Every row comes from one small tree of marks. The marks that hang from a mark follow it in brackets, in alphabetical order. Every link used is in the known rows. Which tree was each row made from?
Known rows:
bifal[lumor[maku zibup[lopas]]]: [ 11.1   5.2 -17.1  20.8 -29.6  -6.4  14.4  14.4   0.0   2.4  -9.1  15.2
  21.1  11.9 -13.8   9.0  -1.9  13.8   9.9 -19.2  25.9  -1.8  -6.1 -20.6
   9.4  -1.1  -8.9 -29.8 -16.3   3.2]
maku[lumor[bifal demifu zibup]]: [  1.5  -6.7  20.5  12.6   9.8   9.4 -40.5  20.0 -21.5  39.5  -2.6 -28.3
 -14.9  24.2 -12.9   8.5  21.4 -21.3  22.2   5.3   2.3 -13.6 -38.3 -12.7
  36.9  -2.7  24.2   7.0  -6.6   6.3]
rifad[bifal[lumor[demifu]] tanube]: [-10.0  -0.5 -28.0  36.2 -20.6   9.3 -11.0 -56.2  16.6 -30.7   9.7  13.7
  28.5  24.7 -13.9  19.5  -8.6   2.8 -10.4  34.5 -33.5   7.6  36.4  10.7
 -12.7  36.2 -21.4  12.7  27.4  19.5]
tanube[rifad]: [ -3.9 -38.0 -16.6 -21.6 -16.7 -15.8  39.9  -9.9  16.1 -10.1  23.3  -9.1
 -30.8 -36.1   0.1   8.7   4.8  23.9 -47.5   9.2 -16.6   5.9  41.0 -22.4
 -36.5 -20.7  -2.5  18.8   5.6  38.9]
zibup[lumor[bifal]]: [  5.7  18.8   9.9 -28.0  -3.6  28.6  22.0   8.9  -8.2  -3.7 -10.2   3.3
 -11.4 -36.1  -1.8   4.3   9.2  14.8 -28.1   2.6   5.3  -0.6   8.5 -24.4
   8.1  -1.4  -2.1  12.4  -1.0  -9.9]
lopas[maku[lumor[zibup]]]: [ 14.3 -16.2 -15.0 -10.5   5.8   1.6   7.2 -15.4  13.9  13.3  24.2 -18.1
  -4.3 -29.2 -41.3 -24.4  -4.7   6.8  -8.3  12.2 -10.7  -3.1   9.6  -6.5
 -24.8 -11.7  30.8  29.5 -14.1   0.1]
maku[lumor[bifal zibup]]: [  8.2  -8.1  12.7  -1.9   4.2  10.6  -5.5   7.4  -9.0  21.5   3.9 -23.2
  -7.8  -0.4 -26.2   7.6  18.2   3.0   6.9   5.6  -4.0 -12.8 -13.9 -29.6
  21.8  -5.1  26.6  12.5  -2.7  10.8]
puzul[lumor[bifal demifu maku zibup]]: [  5.5   6.9   5.9  -1.4  19.6  -9.6 -52.3  56.9 -51.1  31.3 -21.5   0.9
  14.2  42.1  23.0   6.9   4.7 -30.4  45.3 -22.0  46.1 -11.7 -32.0   8.5
  40.5  -4.2  11.6   7.3   5.4 -15.1]
zibup[lopas[maku] lumor[bifal demifu]]: [  5.2  42.7  22.0 -19.3  16.4  36.2  12.4  27.9  -4.8  14.6 -28.2  18.6
 -24.4 -26.1   4.7 -25.7   1.0  -7.7 -13.7 -15.4  20.7  12.1  -8.7   3.5
  12.6  14.0   3.4  18.4 -29.4 -39.8]
tanube[lumor[maku] rifad]: [ -2.2 -39.4   6.3 -17.7  -2.9 -44.0  31.1  -4.9  16.1 -24.1  30.2 -11.8
 -34.6 -30.1   8.8 -12.1  -5.5   9.6 -35.4  -1.5   7.7  13.4   8.9  14.6
 -43.1 -21.4  -7.1  -0.8  -2.0  19.8]
bifal[lumor[demifu maku zibup[lopas]]]: [  3.9   6.9  -6.6  36.8 -24.7  -8.8 -19.8  27.1 -13.1  20.0 -14.9   9.9
  12.8  34.6  -1.2   8.4   1.6  -7.7  26.1 -20.7  33.4  -1.4 -28.8  -4.0
  25.1   1.9 -11.7 -37.2 -19.6  -0.8]
rifad[bifal tanube[lumor[maku]]]: [ -8.4 -14.2 -15.8  -5.2  17.0 -12.8  23.6 -51.3  34.4 -57.7  10.0   4.8
  10.8   0.1   2.9  -7.1 -23.9  18.1 -14.4  24.7 -35.0   7.7  34.8  29.7
 -39.2  16.2 -20.6   5.5  33.3   0.6]
tanube[lumor rifad]: [ -2.7 -39.8  -1.0 -22.7 -18.6 -33.1  45.5 -22.7  33.1 -27.9  47.7 -11.2
 -40.9 -55.5  -2.3  -7.6  -3.1  18.6 -52.1  12.9 -15.6  10.2  28.8   3.7
 -46.3 -16.7   5.3   6.3  -2.5  34.0]
demifu[lumor[zibup[lopas]]]: [ -4.3   2.4   8.2 -24.1  -7.3  11.2  39.9  -6.4  10.6   0.9  -8.7  16.2
  11.5 -30.9 -11.0   4.8  13.2  28.8   3.4  -5.0  -5.5  -3.8  17.6 -34.3
  -4.5  -4.7  -0.8 -43.1 -22.2  16.6]
lumor[bifal demifu]: [  1.5   1.3   4.3   5.1   4.2  16.4  -5.4  18.5 -22.8  13.6 -10.6 -16.1
 -14.4   6.0   8.6   9.8  14.8  -0.2 -14.6  -3.2  -7.6  -2.7  -1.5 -13.1
  13.5 -20.9  -5.6  20.7  12.3   6.3]
bifal[lumor[demifu maku zibup]]: [  3.8  -4.5  -7.9  40.5 -20.4 -19.7 -41.1  14.0 -21.3  18.9  -1.2  -3.3
  23.0  38.5   1.7  10.5   3.7 -15.8  23.6 -10.8  26.8  -6.5 -31.5   5.4
  10.3 -12.8 -10.7 -21.3  -3.5   6.1]
lopas[zibup[lumor]]: [  7.1  23.1 -16.5 -28.7 -23.9  21.4  26.6 -20.1  17.5  -0.2  19.9  -2.6
  -6.2 -63.1 -12.0  -5.9  -8.7   8.6 -29.7   3.3 -11.9   7.7  19.9 -11.5
 -21.7  -6.1   6.9   6.7 -11.4 -17.5]
tanube[lumor[bifal]]: [ 10.0  -1.8  10.5 -10.9  -2.1   1.9  35.8  -7.4   4.0 -21.9  20.0 -12.9
 -14.0 -36.1  -7.3  -8.2   6.2  16.8 -35.3   2.2 -13.9   2.3   5.4  -4.1
 -12.9 -17.5   3.8  12.9   7.1   4.4]
rifad[bifal]: [  3.2  -7.6 -23.2  -8.8  -3.7   9.6  38.2 -30.3  19.8 -32.2   2.4  -2.4
   1.3 -19.7 -11.3   7.8  -1.4  36.8 -32.4  21.4 -35.3  -0.3  42.8 -13.0
 -30.1  -5.1 -13.1  12.8  25.6  16.2]
rifad[bifal[lumor[demifu maku zibup[lopas]]] tanube]: [-15.8  13.5  -9.4  42.3  -4.7  -1.7 -26.5 -19.0  16.9 -12.3 -25.6  30.8
  33.4  64.5   9.2  16.7 -12.3  -7.9  40.3   4.8  -1.6   0.8  -3.8  16.9
  18.6  44.7 -23.3 -26.1   9.8  -1.9]
puzul[lumor[demifu]]: [ 12.3 -12.6 -37.5 -19.2 -16.5   0.5  -9.9  14.2 -22.7   8.0  17.2  -6.1
  -4.4 -16.3 -13.4   7.4  -4.9   0.0 -13.2  10.5  10.9   3.3  34.7  -4.2
  -2.3  -3.6  10.2  17.8   3.0   8.6]
rifad[bifal tanube[lumor[demifu zibup[lopas]]]]: [-23.0  -3.2   3.2   1.9   9.7  -3.2   2.4 -40.7  54.1 -29.6  -0.5  17.8
  -1.6  15.4  13.7   0.9 -15.9   2.0  19.5  24.1 -42.9  -4.8  13.3  28.1
  -3.5  37.1  -2.0 -27.7   6.2   2.0]

Write each row's tree:
[ 11.5  29.0   3.2 -13.5  17.6  10.9 -12.4  43.1 -21.9  29.0 -17.1  21.8
   3.3   3.0   6.4 -19.9  -4.7 -21.6  26.5 -23.8  33.7  -1.7  -6.0   6.9
  25.2  12.9  30.8  22.9 -19.0 -28.2] | puzul[lumor[bifal demifu zibup[lopas[maku]]]]
[ -9.6 -24.9 -20.4  -5.5  -4.9  -5.5   1.1 -37.8  25.9 -21.4  31.4 -12.6
 -12.4 -13.6  -3.3  -1.4 -15.8   1.1 -23.8  28.7 -39.7   6.3  31.7  19.9
 -25.4   1.0  -3.1   6.1  14.3  11.3] | rifad[tanube[lumor[demifu]]]
[-22.6  -2.7   7.6   8.6  25.2 -14.6 -10.4 -20.3  38.1 -25.4 -17.2  17.9
   3.4  39.0  26.2  -4.0 -18.5  -7.0  35.9   9.3 -21.3  -0.5  -6.3  40.2
   2.9  32.2 -13.6 -33.6   7.9 -11.5] | rifad[bifal tanube[lumor[demifu maku zibup[lopas]]]]
[  2.6  11.8  12.4  -2.9  16.5   7.5  14.9  43.3 -12.0  13.7 -40.0   5.7
  -0.1  23.4  18.0   5.5   7.6  11.4  20.0 -32.2  15.1  -9.0 -21.4 -24.8
  27.7 -12.7  -4.1 -11.0  -1.2 -13.6] | lumor[bifal maku zibup[lopas]]
[-16.3 -17.4  54.5   8.5  23.1 -45.2 -32.8  30.8  -7.3  13.9   1.6  -9.6
 -28.4  27.5  47.1  -7.8  11.1 -36.4  21.9 -19.8  27.8  -4.7 -60.8  32.7
  10.0 -14.3   3.4 -11.9  -5.4   6.2] | tanube[lumor[bifal demifu maku zibup] rifad]
[-10.0  -6.0  11.7   9.0  24.0  -6.0 -19.4  -2.2  -8.8 -11.5  -2.3  -8.9
  -5.7  28.1  21.7  -4.6  -7.9 -19.0   3.6   0.9  -8.8   6.7 -12.8  29.9
   3.1   1.7 -13.2  14.0  20.1 -12.7] | rifad[tanube[lumor[bifal demifu maku]]]
[-10.4  -6.6   7.1   1.6  11.1   5.1  -5.7 -21.4   6.2 -15.9  14.2  -9.4
 -11.1   3.0   9.6  -0.2  -4.4 -10.6 -13.0  15.4 -30.4   3.9  10.2  17.4
  -2.5   6.8  -1.6  18.5  19.5   1.1] | rifad[tanube[lumor[bifal demifu]]]
[ 14.4  -2.4 -11.5  -4.9   3.0  20.6  14.5   4.3   8.3  19.7   8.4 -16.0
 -33.4 -25.8 -43.9 -27.9  -2.8   1.4 -21.3   5.1  -3.1  15.4  14.3  -1.7
 -10.7   5.6  19.4  21.9 -34.0  -9.4] | zibup[lopas[maku[lumor[demifu]]]]
[  9.2  16.8 -10.8  27.9 -21.9   1.6  -0.7   0.6   7.8  16.3   3.0  16.3
  13.1  -1.1 -18.1 -17.0  -6.0  -8.0   4.7 -12.7  15.8   3.6  -7.7   4.7
  -2.5   4.4   8.1  -3.4 -29.2  -6.0] | bifal[lumor[demifu zibup[lopas[maku]]]]
[-15.5   0.3 -12.2  46.8  -0.8 -13.2 -46.5 -31.6   5.9 -13.7 -11.7  18.0
  44.3  66.6  11.4  17.9 -11.1 -16.9  36.4  16.1  -6.2  -4.4  -7.6  25.1
   4.6  32.1 -23.2 -11.5  25.8   4.8] | rifad[bifal[lumor[demifu maku zibup]] tanube]
[ -4.7  -7.5  10.7 -13.4  11.9 -10.8   3.7  -0.4 -16.5   5.1 -11.7   3.1
  28.6  -4.7   4.8   0.8  10.1  11.0  18.1  -8.4  12.4  -6.6  -4.8 -14.0
 -12.0 -24.4 -12.1 -31.6  -3.5   9.6] | demifu[lumor[maku zibup]]
[ -4.7  -6.9  -3.5 -12.3   5.1   6.7  27.9 -34.6  18.7 -32.9  20.1  -4.4
  -4.6 -20.6  -2.7  -1.9  -7.8  12.9 -29.3  16.7 -37.7   4.4  32.8   1.3
 -17.4   5.0   0.2  24.0  23.7   5.5] | rifad[tanube[lumor[bifal]]]
[ -0.7  18.9  24.4  -8.0  17.2  14.8 -27.6  42.1 -34.5  18.0 -32.6  -1.8
 -13.7  13.4  22.2   1.4   9.8 -16.5   4.0 -12.2  34.0   1.3 -34.7   4.7
  27.9  -2.3 -16.0   0.0  -3.3 -27.7] | zibup[lumor[bifal demifu maku]]
[  0.0  44.1  26.2  -0.8  12.2  19.6 -31.5  28.4 -29.0  26.7 -19.9  -5.4
  -7.1   4.8  26.4  -8.5   2.7 -35.7  13.8 -24.4  24.7   7.5 -43.8  14.8
  23.6  -3.0  -4.1   6.5  -7.2 -43.9] | lopas[zibup[lumor[bifal demifu maku]]]
[ -3.9 -18.1  -9.3   8.3  10.1 -16.1 -32.8  26.0 -14.0  23.0 -14.9 -14.3
   0.5  32.6  20.2   6.7   0.5  -9.2  22.1  -9.8   8.0 -12.1 -25.3   3.1
   7.5 -30.0  -8.6 -13.1   5.5   0.0] | lumor[demifu maku zibup]
[  5.6 -11.3 -23.7  -9.8   4.7 -21.0 -44.0  37.7 -32.3  25.6  -4.8  -1.1
  10.9  25.3  10.3   5.3  -7.9 -19.8  35.4  -8.7  36.9  -9.9  -7.4  10.4
  15.2  -8.8   8.6  -6.4   1.3  -7.0] | puzul[lumor[demifu maku zibup]]
[  1.5   4.8  25.1   8.5   6.7  20.1 -19.3  33.0 -10.5  39.2 -16.1 -14.9
 -26.3  22.6 -16.4   8.0  21.5 -12.3  25.0  -5.1   4.8  -9.0 -32.9 -21.6
  48.4  10.2  24.8 -10.3 -24.3  -0.6] | maku[lumor[bifal demifu zibup[lopas]]]
[  6.4  -2.8 -26.3 -18.8 -14.9   1.1  -9.4  32.0  -6.3  23.3  -2.3  11.7
  -3.2  -1.9  -3.5   9.3  -5.5  -2.9  20.7  -4.9  19.8  -6.3  15.9 -10.0
  23.9  10.3  21.1 -16.0 -17.3   1.2] | puzul[lumor[demifu zibup[lopas]]]
[ -5.2  12.1  38.4  -6.5  27.2   0.5  -4.4  19.1 -34.8  11.0 -27.9   5.2
  30.6  12.5  17.3   2.9  21.4   0.1  28.3 -21.7  22.0  -8.0 -28.5 -15.6
  12.5 -18.3 -10.7 -20.1   2.0   0.8] | demifu[lumor[bifal maku zibup]]
[  5.8  30.2  11.0 -31.9  -6.3  38.8  43.3  21.4   1.9  -2.5 -25.0  17.2
 -21.8 -38.0  -3.2   3.9   7.6  22.6 -25.9  -9.1  11.1   3.7  11.4 -32.7
  21.3  13.8  -1.8  -2.5 -17.9 -16.8] | zibup[lopas lumor[bifal]]
[ -9.1  -8.2   7.7  -7.8   9.0  -3.4   6.7 -28.7  23.5 -21.0  15.1   0.0
   6.7  -4.2   8.9   1.0  -6.7   3.5   2.3  12.7 -31.3  -9.5   8.0   3.0
  -4.4   4.3  11.4   9.0  20.0   4.9] | rifad[tanube[lumor[bifal zibup]]]
[ -9.9 -28.1 -22.4 -15.4  -6.1 -14.8  16.5 -46.8  42.3 -26.1  31.3  -2.3
   6.8 -19.7  -3.7  -0.3 -18.4  15.6  -8.3  24.4 -41.6  -6.9  29.2   6.2
 -28.6  -1.6   9.3  -4.7  14.9  14.2] | rifad[tanube[lumor[zibup]]]
[  4.3   6.0 -13.1  28.0 -27.8  -6.3   9.9 -36.7  17.7 -23.6  10.0  13.8
  35.8   3.4 -17.0  13.3   2.1  19.0  -1.1  16.2 -11.3  -8.4  11.4  -8.6
 -10.3  10.5  -5.7 -10.1  14.4  22.5] | rifad[bifal[lumor[zibup]]]
[ 10.6  -4.1 -19.4  36.1 -25.1 -10.1 -19.5   9.2 -27.4   5.6   4.7  -9.2
  13.4  20.4 -10.5   7.8   1.4  -6.5  -8.9  -6.3  23.3   7.8  -8.6   3.3
  -1.3 -11.2 -20.5  -3.0  -0.3   7.0] | bifal[lumor[demifu maku]]
[ 21.3   8.0 -21.6  -7.7  -3.0  15.5  24.7 -36.3  12.2   9.1  44.0 -26.5
  -7.4 -55.7 -51.9 -36.6 -12.6  -0.9 -31.2   4.2 -23.0  18.4  24.3   1.2
 -42.8 -11.5  32.8  50.9 -16.2 -16.1] | lopas[maku[lumor] zibup]
[  0.4  11.8  29.0 -10.7  21.6  11.6  16.9  11.8 -40.3  -2.2 -22.5   0.6
  19.6  -5.3   5.8  -1.1  20.6   9.6  -2.5 -16.1  17.2   6.2  -3.7 -17.9
  -0.5 -18.6 -19.9  -2.9   4.8   1.1] | demifu[lumor[bifal maku]]
[  6.9  42.5  16.2 -15.2   6.2  20.9   4.0  15.8 -17.9   9.5 -12.0   0.5
   1.6 -19.2  13.1  -9.5  -1.5 -10.9  -3.1 -24.2  18.7   8.6 -20.6  -1.5
   7.5  -5.3  -1.4  13.0  -3.2 -42.0] | lopas[zibup[lumor[bifal maku]]]
[ -9.5 -13.0   3.5  23.0 -29.7 -28.8  11.3 -36.6  28.4 -22.1  20.3  18.0
  13.2   0.4  -1.3  15.6   6.0   8.2  -7.5  13.4  -5.7  -2.5  10.3  -2.6
 -21.0  17.2  -3.6  -4.7   5.9  41.7] | tanube[rifad[bifal[lumor[zibup]]]]
